Every row comes from one small tree of marks. Brackets hold a mark, then the marks that hang from it, in alphabetical order. Every link used is in the known rows. Which tree was each row made from?
Known rows
(tevap (binobe rebeme sefu) mukik (susin (lifip tapov))): [ -24  -21   51  -38   35   -8   38  -13  -46   59  -13   43   -9   53
   12  -79  -71 -108   36   16   34   40  -64   39  112  -38   24  -10
   20   13  -43   -7  -99   -4  -10  -25   25  -34   37  -76  -56]
(susin lifip (tevap mukik)): [-18 -19  57 -24  32   2  -6  -2  -4  37  12  44  -3  39   3 -13 -18 -35
   3  -7  32   5  -9 -15  66 -33  20  24   4  13 -26 -25 -49  16   8 -25
  35 -11  27   0  -3]
(tevap (binobe rebeme sefu (tapov radum)) mukik (susin lifip)): [ -27  -14   42  -30   22    1   32  -38  -61   40  -24   13    9   48
   22  -84  -66 -105   26    8   15   48  -67   23   95  -52   24    7
   14   -5  -42  -11  -77  -24  -31  -21   26  -54   23  -80  -57]
(mukik (binobe tapov (tevap susin))): [  7  15  41 -14   8 -27   4 -50 -33  36  26 -17  21  26  21 -11 -30 -77
  -6   7  20  58 -24  -8  27 -30  14   1   2 -41 -33  19 -30 -20 -33  12
  15 -26   1 -47 -24]
(sefu (binobe mukik rebeme tapov (tevap (susin lifip viker)))): [  3  19  52 -46   1 -18  -4 -24 -69  38  -1   7 -21  35 -19 -58 -91 -92
   0  18  31  46 -70 -11  61 -43  26  -9  23 -31 -37   0 -53 -16 -42  21
  19 -42  13 -58 -44]
(binobe mukik rebeme (tapov tevap)): [ 10   0  17 -14   1  18   6 -26 -33   8   1  25 -14   2  -6 -29 -58 -52
 -16  -9  20  41 -47 -11  19 -42  18  10  24 -32  -3 -31 -16 -13  -5   5
  16 -42   0 -55 -47]
(lifip susin): [  2 -10  24   0  20 -14   5   4 -12  23   9   7  -1  16   3  -4 -13  -7
   2 -10  20  12  18   2  13 -16  -2  -4  10   6  -5   5 -18 -15  -8 -17
   8   5  -1   6   0]
(lifip susin (tapov radum)): [-41 -35  69  -6  19 -31  11   3 -37  12  26  30  17   7  30  -8  -6  -9
 -10 -29  13   8  19 -16   3 -24  -2  -1   5  27  -6  12 -28 -60 -28 -37
  15 -23 -23   8  21]
(rebeme (binobe mukik)): [ 26  29  -8   3   8   9 -10   2 -12   5  -6  18 -23   5  14 -19 -34 -14
  -2  17  -1  11 -17   4  34 -12 -11  -2  19 -28  -8   1 -22  25   3  23
   1 -14  -3 -42 -42]
(sefu (binobe rebeme tevap)): [ 12  27  -5 -21 -37 -16   9 -46 -31  17  -1  -7  -7   3 -29 -38 -48 -37
   6  31  15   8 -64   0  25   1  20 -13  19 -41 -20  11  -5   2 -12  44
  -7  -4  22 -38 -21]
(sefu (tevap (binobe mukik rebeme (tapov lifip)) (susin viker))): [-10   5  45 -52  40 -19  10 -28 -78  46   2   9  -9  56   4 -67 -77 -90
  14  20  34  41 -53  -3  79 -39  15  -4   2 -26 -43  -7 -64 -35 -39   8
  31 -41  46 -53 -41]
(sefu (binobe rebeme) (tevap mukik (susin lifip))): [ -7  10  19 -48   1 -44  11 -57 -56  42 -20  11 -15  47 -14 -77 -77 -84
  25  38  39  13 -73  18  85 -17   5  -6  15 -26 -49 -13 -53 -14 -17  34
  18  -9  40 -48 -35]
(viker susin): [  0   1  37 -12   7   0 -10   8   9  19  19  10 -25  13  -3   1 -14  -6
   8  -2   6  -6  11   4  14 -14   6   5   8  19  -9  -2   1  -6 -13  -8
   2  12  21   7   2]
(zepuvu (razik radum)): [-47   4 -23  -7  -4  20  -2 -56  40 -23  -9 -21  10 -20 -28  -3  53  25
  11 -17  -7  -2   4  21 -11  -5   8   9  -7  -3   2   2  25  20   0 -12
   8 -16  -9  11  -2]
(viker (susin (lifip (tapov (radum razik))) (tevap mukik))): [-54 -35  99 -33  23  -4  -7   3  -7  34  40  58 -19  36  15 -12  -5 -27
   2 -27  25  -3   6  -4  57 -50  20  31   2  40 -31 -20 -36 -19 -20 -51
  36 -18  35   8  13]
(tapov (radum razik) (tevap binobe mukik susin)): [-47 -18  -7   4  -6 -18  21 -59 -47   6 -37  20  40  47  57 -56  19 -33
  10 -14  15  21 -30  49  72 -35 -19  36 -13  -5 -20  -2 -14  -1 -32 -49
  51 -38  25 -45 -21]
(binobe mukik (sefu (tevap susin))): [ -9  32  -1   2  10 -35   6  10 -35  21  -8  33  -2  49 -18 -54 -54 -67
 -11  17  17  36 -62  19  44 -27 -20 -15 -12 -36 -23  -4 -36   2  -1   2
  22 -37 -23 -59 -69]
(tevap (binobe rebeme sefu) mukik (susin lifip)): [-11  -3  25 -29  25   3  33 -19 -40  53 -30  29  -8  53   5 -81 -69 -98
  38  23  27  35 -65  47 113 -33  19  -8  20   1 -41  -7 -79  10  -7 -16
  21 -24  42 -74 -63]
(lifip susin tapov): [-20 -38  65 -11  37 -27  12  15 -23  32  34  29  -2  14  14   0 -18 -21
  -2 -22  32  20  17 -10  12 -22   5  -7  11  23  -9   5 -49 -39 -12 -27
  15 -11  -8   3  13]
(susin (lifip (tapov (radum razik))) (tevap (binobe rebeme) mukik)): [-55 -45  69 -46  14   8  22 -29 -32  30  23  60   0  29  17 -46 -14 -47
  17 -12  27   6 -40  -2  85 -43  36  25   8  19 -40 -19 -59 -16  -7 -44
  29 -38  59 -32  -1]
(viker (susin lifip (tevap binobe))): [-16 -14  77 -37  35   2  -7   0  -3  49  42  44 -21  41  -1 -13 -23 -30
  20   0  29  -3   1 -10  67 -28  31  19  11  25 -31  -7 -35  -2  -7 -24
  22  10  70  -2  14]
(tapov radum (tevap (mukik binobe) susin)): [-26   0  28   4  -1 -35   8 -61 -47  16 -29  31  48  42  57 -37 -13 -48
  -6  -9  16  17 -15  22  62 -30 -25  21   1  -2 -17   9 -14 -12 -32 -28
  41 -26  -7 -32 -26]
(binobe mukik rebeme (sefu (tevap (susin viker))) tapov): [  -7   21   30  -26   13   -9   12   -3  -58   29   13   20  -22   35
  -36  -66  -96 -106   -6    7   23   60  -80    1   48  -51   12  -15
    4  -46  -29  -19  -51  -39  -21   15   22  -58   -6  -73  -85]
(mukik (binobe rebeme sefu (tapov (lifip susin) radum) tevap)): [-13  33  57 -16   1 -11  27 -68 -71  46  27  12  36  15   0 -30 -57 -74
 -23   1  10  44 -39 -13  30 -45  29  -9  26 -51 -36  23 -32 -46 -33  18
   3 -41  -5 -61 -53]
(sefu (tevap binobe)): [ -1   3 -14 -19   7 -27  11 -35 -23  22   6  -9  -1  29  -5 -31 -14 -31
  17  28  18   9 -47  -1  38  -5  -2   0 -11 -37 -29  -7 -18 -10  -3  20
   7  -7  39 -36 -11]
(zepuvu razik): [-28  -1 -14  -5  -6  16  -3 -21  30 -15  -2 -11   0 -15 -25  -4  33  19
  11  -6  -1  -1   5   8   8   1  -2   5  -1  -7   5  -1  14  14  -5 -13
  12 -10 -12  10 -11]
(tapov (lifip susin) (radum razik)): [-57  -4  34  -6  13  -3  13 -23 -59   3  -9  20  40  10  36 -15  22  27
 -23 -32  -8 -12  40   9   5 -29  -1  17   2  17  -7  15  -2 -37 -36 -41
  21 -26  -4  17  14]
(viker (susin lifip (tevap (binobe rebeme (tapov (radum razik)))))): [-40 -20  75 -41  13  18   1 -24 -18  30  48  34 -17  23   2 -26 -14 -31
  17 -15  15   4  -8  -6  53 -44  43  31   9  16 -33 -14 -18 -30 -22 -30
  22 -11  73 -13  12]
(mukik (binobe tapov)): [ 14   0  22 -15   4  -5   8 -47 -12  15  18 -12  10   5   6   5 -11 -38
  -2   1   5  27 -10 -12  14 -15  10   2  11 -18 -25   9 -18 -14 -12  12
 -18 -15   7 -35 -15]
(viker (susin (tevap (binobe rebeme sefu (tapov radum)) mukik))): [-13  -9  56 -21   4   4  12 -31 -12  35  24  28 -14  40  -4 -42 -46 -57
  22   2  18  19 -46  -2  70 -44  26  20   5   3 -34 -13 -34  -6 -20 -19
  14 -25  47 -41 -31]

Which tree is each row?
[ -2 -11  22 -12   6  15  11 -42 -28  13  21   5   2  -9   0 -13 -37 -42
  -5 -16  21  33 -24 -14   3 -25  28  16  18 -29   2 -22 -10 -34  -7  15
  21 -18  17 -30 -16] => (binobe rebeme (tapov tevap))
[-13 -13  43  -4  24 -18  16 -15 -35  30  22  33  17  45   4 -37 -33 -44
   2 -11  27  36 -28 -15  54 -44   9  11   0  -9 -25   4 -46 -14 -15 -35
  20 -38  12 -38 -24] => (lifip (susin (tevap (binobe mukik sefu (tapov radum)))))
[-71 -49 109 -47  39  -3  -7  17 -33  35  31  62  -6  46  11 -14  -5 -38
  -1 -38  32  -1   0 -18  85 -54  18  25  -5  44 -35 -18 -66 -28 -28 -61
  52 -38  28  18   8] => (susin (lifip (tapov (radum razik))) (tevap mukik) viker)
[-61 -44  74 -19  22 -21   8  17 -44  14  32  28   1  16  18  -8   9  -7
  -5 -45  16   5  27  -1  23 -38  -3   1  -1  37 -14  12 -32 -64 -44 -57
  25 -29  -3  21  17] => (lifip (susin viker) (tapov (radum razik)))
[ -5  -2   5  -5  18 -12  32 -44 -40  46 -25  37  14  54  16 -66 -52 -84
  23  10  41  40 -60  43  96 -28   1   7  12 -20 -22  -6 -55  16  -3 -12
  42 -21  35 -71 -60] => (tapov (tevap (binobe rebeme sefu) mukik susin))
[ 12  55   6  15  13 -17  -4   5 -35  34   5  27  -5  34  12 -46 -64 -69
 -10  24  14  51 -51  18  55 -32  -9 -11   9 -61 -19  14 -47  22  -9  25
  35 -36 -21 -74 -77] => (rebeme (binobe mukik sefu (tevap susin)))
[  1   4   5 -14 -22 -21  -1 -37 -44 -14 -24  -5   4  14  -1 -33 -34 -24
  -9   9  -5  11 -50 -22  15 -21  -5   4   7 -13 -20   3 -15  -7 -29  10
 -15 -44 -18 -48 -20] => (sefu (binobe mukik (tapov radum)))
[-24   4  60 -38  34 -43   3 -49 -72  46  -9   1  19  66  29 -43 -48 -82
   0   7  28  29 -27  -4  77 -44 -11   6  -8 -15 -49  -1 -58 -38 -52  -1
  37 -40   9 -29 -35] => (sefu (tevap (mukik (binobe (tapov lifip radum))) (susin viker)))
[-71 -11  54 -14  33 -14   7 -36 -84  26 -37  45  49  57  62 -38   2 -27
 -20 -37  20   6  19  30  70 -50 -14  35  -5  21 -16   2 -35 -19 -53 -54
  75 -44   6   0 -15] => (tapov lifip (radum razik) (tevap mukik (susin viker)))
[ -9 -11  12  -8  -9 -30   6 -68 -47   5 -22  -5  23  25  15 -28 -23 -32
  -5   0  16  14 -45 -18  32 -23  -5  21   7 -17 -21  -6 -24 -10 -29  11
  12 -34  -3 -41 -12] => (sefu (binobe (tapov radum (tevap mukik))))
[ -2  -3  17 -42  19 -25  16 -31 -46  46 -15  -1 -19  59   0 -71 -62 -87
  38  31  37  27 -65  26 101 -26   1  -6  -3 -21 -45 -12 -55 -13 -27   5
  28 -19  56 -45 -46] => (sefu (tevap (binobe rebeme) mukik (susin viker)))
[-25   6  88 -25  55 -19  -8  -7 -73  55  21  -9  23  47  30 -13 -49 -76
 -21 -12  30  59   0 -29  28 -52  26  10  -6 -19 -22   5 -64 -38 -59  -2
  62 -46  -8 -10 -11] => (binobe (tapov lifip) (tevap (susin viker)))
[-13  -2  75 -42  26  -6  13 -42 -66  42 -22   9   9  46  31 -47 -63 -88
  11  -5  18  32 -15  13  87 -46   9   1  17  17 -41  10 -63 -28 -57 -18
  21 -39  14 -32 -47] => (tevap (mukik (binobe rebeme (tapov lifip radum))) (susin viker))
[-19  -3  35 -11  37 -34   9 -12 -45  42   9  -7   1  59  -9 -40 -56 -97
   1   0  31  59 -54  -3  55 -49  -2   3 -17 -34 -35 -20 -71 -30 -28   4
  41 -50 -11 -49 -58] => (binobe (sefu (tevap mukik (susin viker))) tapov)
[-21  11  39  10  37 -11   2 -34 -55  33   5  26  22  33  43 -35 -43 -67
  -9  -9  16  41 -23  -2  58 -46  -2  23  13 -36 -19  -6 -60 -22 -19  10
  52 -41 -14 -60 -49] => (rebeme (binobe sefu (tapov radum (tevap mukik (susin lifip)))))
[ -5 -23  60 -26  44 -13   6   5 -25  50  32  29  -5  51  -6 -18 -27 -34
  23 -11  43  17   4 -10  77 -28  13   3   3  16 -27  11 -53 -10 -19 -34
  27   0  52   5   0] => (lifip (susin (tevap binobe) viker))
[  8  12  32  -6  43  11  -3 -26 -39  25  15  -2   4   3  33   0 -33 -23
  -8   0   6  22  11 -24  17 -21  14  13  19 -27 -11   1 -47 -10 -16  33
  17 -21   5 -29 -14] => (rebeme (binobe (tapov lifip)))
[ -7  -8  86 -37  29  -3 -11 -13   4  56  31  48 -24  48  -1  -8 -31 -45
  12  -2  33   0   1  -4  79 -39  20  19  17  25 -40 -13 -39   8  -8 -23
  18   6  48  -5  -8] => (viker (susin lifip (tevap (mukik binobe))))
[ -6 -12  39 -19  29 -14  -3  12 -25  32 -28   5 -12  54  19 -34 -38 -60
  20  -3  25  24  -7  25  76 -30 -12   0  -4  27 -22  -3 -55   6 -34 -30
  36 -18   4  -5 -33] => (tevap mukik (susin viker))
[-58   4  15  -5  -5   8   9 -27 -50 -16 -15  14  41  -2  34 -11  33  32
 -26 -23 -23 -22  26   7  -8 -17   0  20  -6  13  -3  12  13 -25 -30 -28
  14 -30  -5  12  13] => (tapov lifip (radum razik))
[-21  20   3   3  13 -38  10  -6 -31  26  10  15  13  37 -14 -39 -33 -56
  -1  12  18  29 -39  16  28 -10 -10  -9 -17 -32 -19   4 -30 -20  -4  12
  27 -15  -7 -34 -36] => (binobe (sefu (tevap susin)))
[-28  28  60 -22  -8 -23  22 -40 -53  42  31  38  22  17   1 -45 -53 -88
  -8   9  12  36 -47  13  49 -28  22 -20  19 -31 -35  30 -33 -41 -21   8
  12 -25   2 -58 -45] => (mukik (binobe rebeme sefu (tevap (susin (lifip (tapov radum))))))
[ -2   2  24 -10 -10  -9   8 -55 -25   0  10 -13  25  -2  19  -1  -2 -28
  -8  -4 -10  17  -8 -17   7 -18   3   6   6 -15 -23  15  -2 -31 -24   4
 -18 -24  -4 -31  -9] => (mukik (binobe (tapov radum)))
[-42   3  79 -22  42 -14  11  -6 -81  39  -3  60  35  56  19 -39 -37 -24
 -16 -18  15   0   3 -17  70 -44   4   5   7  21 -27  23 -54 -25 -39 -43
  31 -41  10  -7 -21] => (tapov (lifip (susin (tevap (binobe mukik sefu)) viker)) radum)
[-14  16  44 -10  15 -25 -11   9 -34  36  14  -3   5  38  11 -19 -31 -55
  -3   2  23  38 -13   3  35 -25   6  -5 -10 -18 -14  13 -26 -14 -37  -6
  47 -15  -1  -3 -15] => (binobe (tevap (susin viker)))
[  1  -6  66 -16  19  -8   1 -24   4  47  35  30 -15  48  -9 -13 -38 -61
  10  -3  30  27 -24  -5  65 -43  15  18   5   2 -37 -11 -41   8 -12 -13
  13 -14  32 -31 -33] => (viker (susin (tevap (mukik (binobe sefu tapov)))))
[  9   8  42 -34   8 -19  18 -65 -66  52  -8  -9   0  32  -7 -44 -78 -69
  -2  18  37  36 -59 -16  50 -40  30   0  30 -38 -36  -5 -59  -7 -34  31
  11 -34  13 -52 -37] => (sefu (binobe rebeme (tapov (lifip susin)) (tevap mukik)))
